Known rows, with every step that occurs:
pako > tedes > bifip > ludul > rusine: [-2.53 -2.63 -3.78  0.67  0.26 -0.09  2.38 -2.26  1.48 -1.17 -0.73 -1.18
  2.45 -1.46 -1.79 -2.01]
pako > gotape: [ 3.15  0.66  1.68  2.85 -0.31 -3.10  1.09  2.70 -1.98 -0.29 -1.59  1.95
 -3.12  1.28 -1.12 -0.15]
pako > gotape > ludul > tedes > bifip: [-0.42  3.12 -5.51  0.60 -1.88  0.38 -1.09  0.66  0.49  3.85  1.69 -1.72
  0.43 -2.94  1.84  1.00]
tedes > bifip: [ 1.03 -0.50 -0.76  2.84  3.29 -2.13  1.43  1.01 -2.57 -0.84 -3.32 -0.58
 -3.14  2.15 -0.79 -0.78]
bifip > ludul > tedes > pako: [ 0.95 -1.27 -5.72 -2.86  4.14  2.22  2.15 -2.30 -2.51 -3.37  1.92 -0.68
  1.99 -3.22  1.29 -0.48]
gotape > ludul > bifip > pako: [-0.88 -1.39  3.98 -2.92 -0.33  2.81 -4.48  0.31  2.98 -2.18  2.26  1.98
 -0.16  1.47 -0.42  1.24]
pako > gotape > ludul > rusine: [-0.70  0.11  0.83  3.95 -5.97 -0.36 -3.52  3.06  2.17 -0.83  0.96  0.00
 -1.25 -0.84  0.01 -0.27]
gotape > ludul > bifip > pako > tedes: [-1.91 -1.36  2.20 -3.41 -0.83  1.37 -1.78 -2.33  3.68 -0.49  2.76  2.45
  2.73 -1.13 -1.94  2.43]
rusine > pako > gotape: [ 3.01  2.27  5.35  0.25 -0.69 -1.90 -1.13  0.93 -0.92  1.03 -1.11  0.54
 -3.28  3.09  0.60 -1.09]
pako > tedes: [ 0.81 -1.73 -2.53  2.78  2.26 -3.39  3.66 -0.79 -1.24 -1.05 -1.51  2.54
 -1.13 -0.87 -2.86  1.67]
bifip > pako > gotape > ludul > tedes: [ 1.56  2.06 -0.39 -2.08 -4.42  3.21 -0.49  2.35  1.93  2.74  4.54  0.46
  0.95 -2.91  2.67  2.72]
tedes > ludul > rusine > pako: [-1.78 -1.22  4.15  1.09 -1.95  0.52 -1.82  2.33 -1.27  0.15 -1.09 -0.15
  0.80  3.09  1.22 -0.98]
tedes > pako > gotape: [ 3.73  1.79  3.62  0.99  0.25 -2.74  2.10  0.48 -4.86 -1.50 -2.97 -0.48
 -0.14 -0.34 -0.23 -1.60]
bifip > ludul: [-0.18 -2.26 -3.53  1.19  3.65 -0.26  0.04  1.18  1.05 -3.44 -0.66  2.16
 -3.31  1.80 -1.31  0.35]
bifip > pako > tedes: [ 2.08 -1.27  2.32 -0.36  0.29 -0.46  4.62 -0.16 -0.72 -0.02 -0.43  2.11
  0.49 -0.71 -1.45  2.01]
tedes > pako > gotape > ludul > rusine: [ 0.18  1.40  2.86  2.13 -5.20 -0.05 -2.43  0.84 -0.74 -1.84 -0.56 -2.22
  1.64 -2.43  0.84 -1.78]
tedes > ludul > bifip: [-2.32 -2.77  1.02 -0.44  2.83 -1.52 -1.61  1.54 -1.89 -1.20 -0.95  3.31
  1.43  2.33 -1.94  0.83]
bifip > pako > tedes > ludul > rusine: [-1.80 -2.58  3.54 -0.13 -3.64  0.85  3.94  2.28 -1.05  1.35 -0.16  1.35
  5.58 -1.18 -0.47  1.51]
ludul > tedes > bifip: [ 1.45 -0.68 -5.18  0.67  2.96 -0.18  2.28 -0.23 -3.37  0.10  0.52 -1.08
 -0.69 -1.52  0.85 -0.01]
ludul > tedes: [ 2.65 -2.14 -5.48  1.30  2.31 -0.06  1.80  0.52 -2.76 -2.04  2.08  1.49
 -1.83 -1.67  0.24  1.35]

Rows:
[ 0.12  3.79  4.03 -0.32 -3.23  1.27 -0.92  2.87  1.88  4.04 -1.21 -1.77
 -0.53  0.71  1.62  0.43] -> tedes > bifip > pako > gotape > ludul
[-2.05  1.12 -1.38 -2.46  3.81 -0.43  1.32 -4.34  1.95  1.76 -1.41 -1.57
  0.58  1.16 -0.65 -1.35] -> rusine > pako > tedes > bifip > ludul
[-3.24 -1.05  3.22 -3.72  2.11 -1.79 -0.90 -3.29 -0.32  1.83 -0.23  2.32
  4.25  1.60 -1.94  0.78] -> rusine > pako > tedes > ludul > bifip
[-0.59  1.61  4.10 -1.97 -2.38  1.32 -2.53 -0.68  1.65  0.99 -0.39 -3.44
  0.07  2.47  1.53 -4.89] -> tedes > bifip > ludul > rusine > pako > gotape
[-1.48 -2.06  0.01 -1.47 -0.71  0.98 -0.31 -3.43  2.91 -1.85  1.50  0.02
  1.20  0.10 -0.90 -1.78] -> bifip > ludul > rusine > pako > tedes
[-2.17 -0.49 -4.97 -0.07  4.03 -1.63  3.31 -2.38  0.95  0.56 -2.05 -0.04
  0.65 -0.42 -2.08 -0.31] -> pako > tedes > bifip > ludul
[-1.11 -0.85 -3.37  0.80  4.41 -0.19  0.58  0.39  0.46 -1.30 -2.26 -0.38
 -2.30  2.06 -0.64 -1.09] -> tedes > bifip > ludul
[-0.69 -4.04 -1.96  1.82 -0.05  1.17 -1.13  1.41  1.09 -5.18  0.84  1.02
 -1.71  0.77 -0.66 -1.66] -> bifip > ludul > rusine
[ 0.23  3.80  3.06  1.06 -2.62 -0.64 -4.56  0.99  2.92  2.24  0.03 -0.11
 -3.08  2.19  1.24  0.35] -> rusine > pako > gotape > ludul
[ 0.12  0.60 -5.56 -0.04  1.34  1.49 -0.28 -1.33 -1.80 -1.56  1.98 -1.41
  1.38 -3.99  1.65  1.59] -> gotape > ludul > tedes > pako
[ 0.63  3.29  1.37  1.59 -1.47 -1.52 -1.41  0.76 -0.96 -0.24 -1.89 -1.02
 -0.13 -1.37  0.43  0.06] -> tedes > pako > gotape > ludul
[-1.10 -0.81  2.22 -0.71  0.00 -0.63  5.05  2.20 -1.12  3.03 -1.40  2.59
  3.72 -0.48 -0.83  3.44] -> bifip > pako > tedes > ludul
[ 3.55  2.13  1.83 -3.05 -1.85  2.00  3.42  1.23 -2.51  3.79  1.72 -1.70
  1.97 -1.61  2.58 -0.55] -> ludul > tedes > bifip > pako > gotape
[-1.54 -0.80  1.83 -1.19  0.49  2.59 -2.75 -1.40  1.46 -1.31 -0.37 -3.04
 -0.71  3.11  1.37 -4.07] -> tedes > bifip > ludul > rusine > pako
[-1.39 -0.21  1.92  1.86 -3.08  1.80 -5.73  0.48  3.01 -1.80  1.27 -1.13
 -2.42  1.76  1.27 -0.64] -> gotape > ludul > rusine > pako
[ 0.31 -2.57 -7.72 -1.00  3.28  1.84  0.92 -0.24  0.30 -2.43  3.26  1.64
 -0.85 -1.60  0.61  1.01] -> bifip > ludul > tedes
[-3.70  1.14  0.15  0.68 -2.87  0.51 -2.31 -3.40  3.01  2.04 -0.14 -3.27
  1.46 -0.57  0.25 -1.20] -> gotape > ludul > rusine > pako > tedes > bifip
[-0.06 -0.32 -2.89  2.17  3.05 -3.31  4.38 -1.76 -1.90  1.02 -3.27  0.04
 -0.02 -0.48 -2.30  0.35] -> pako > tedes > bifip
[ 1.09  2.47  4.28  0.28 -3.97  1.18 -1.40  3.82  2.44  1.84  0.36  0.88
 -1.53  0.30  1.03  1.96] -> bifip > pako > gotape > ludul
[-0.04  1.91 -0.64  3.48 -2.16 -1.67 -2.35  2.85  1.95  0.84 -0.21  1.43
 -3.12  0.30 -0.32  1.66] -> pako > gotape > ludul
[ 2.11 -2.96  6.43 -3.47  1.41  1.66 -1.24  0.15 -0.70 -3.30  1.07  2.51
 -0.26  2.63 -1.12 -0.20] -> ludul > bifip > pako
[ 3.02 -0.86 -3.12 -0.67  3.06  0.22  2.83 -1.68 -5.67 -2.80  0.88 -0.78
  1.26 -3.15  1.12 -0.07] -> ludul > tedes > pako
[-0.29  4.93 -1.80 -2.00 -2.09  1.54 -2.99 -1.31  1.54  5.39  2.30 -3.14
  0.17 -0.85  3.43 -0.16] -> rusine > pako > gotape > ludul > tedes > bifip
[ 0.12  1.59  1.15 -0.48  2.77 -2.29  2.09 -3.51 -1.03  2.48 -2.77 -1.52
 -0.15  1.29 -0.77 -0.90] -> rusine > pako > tedes > bifip
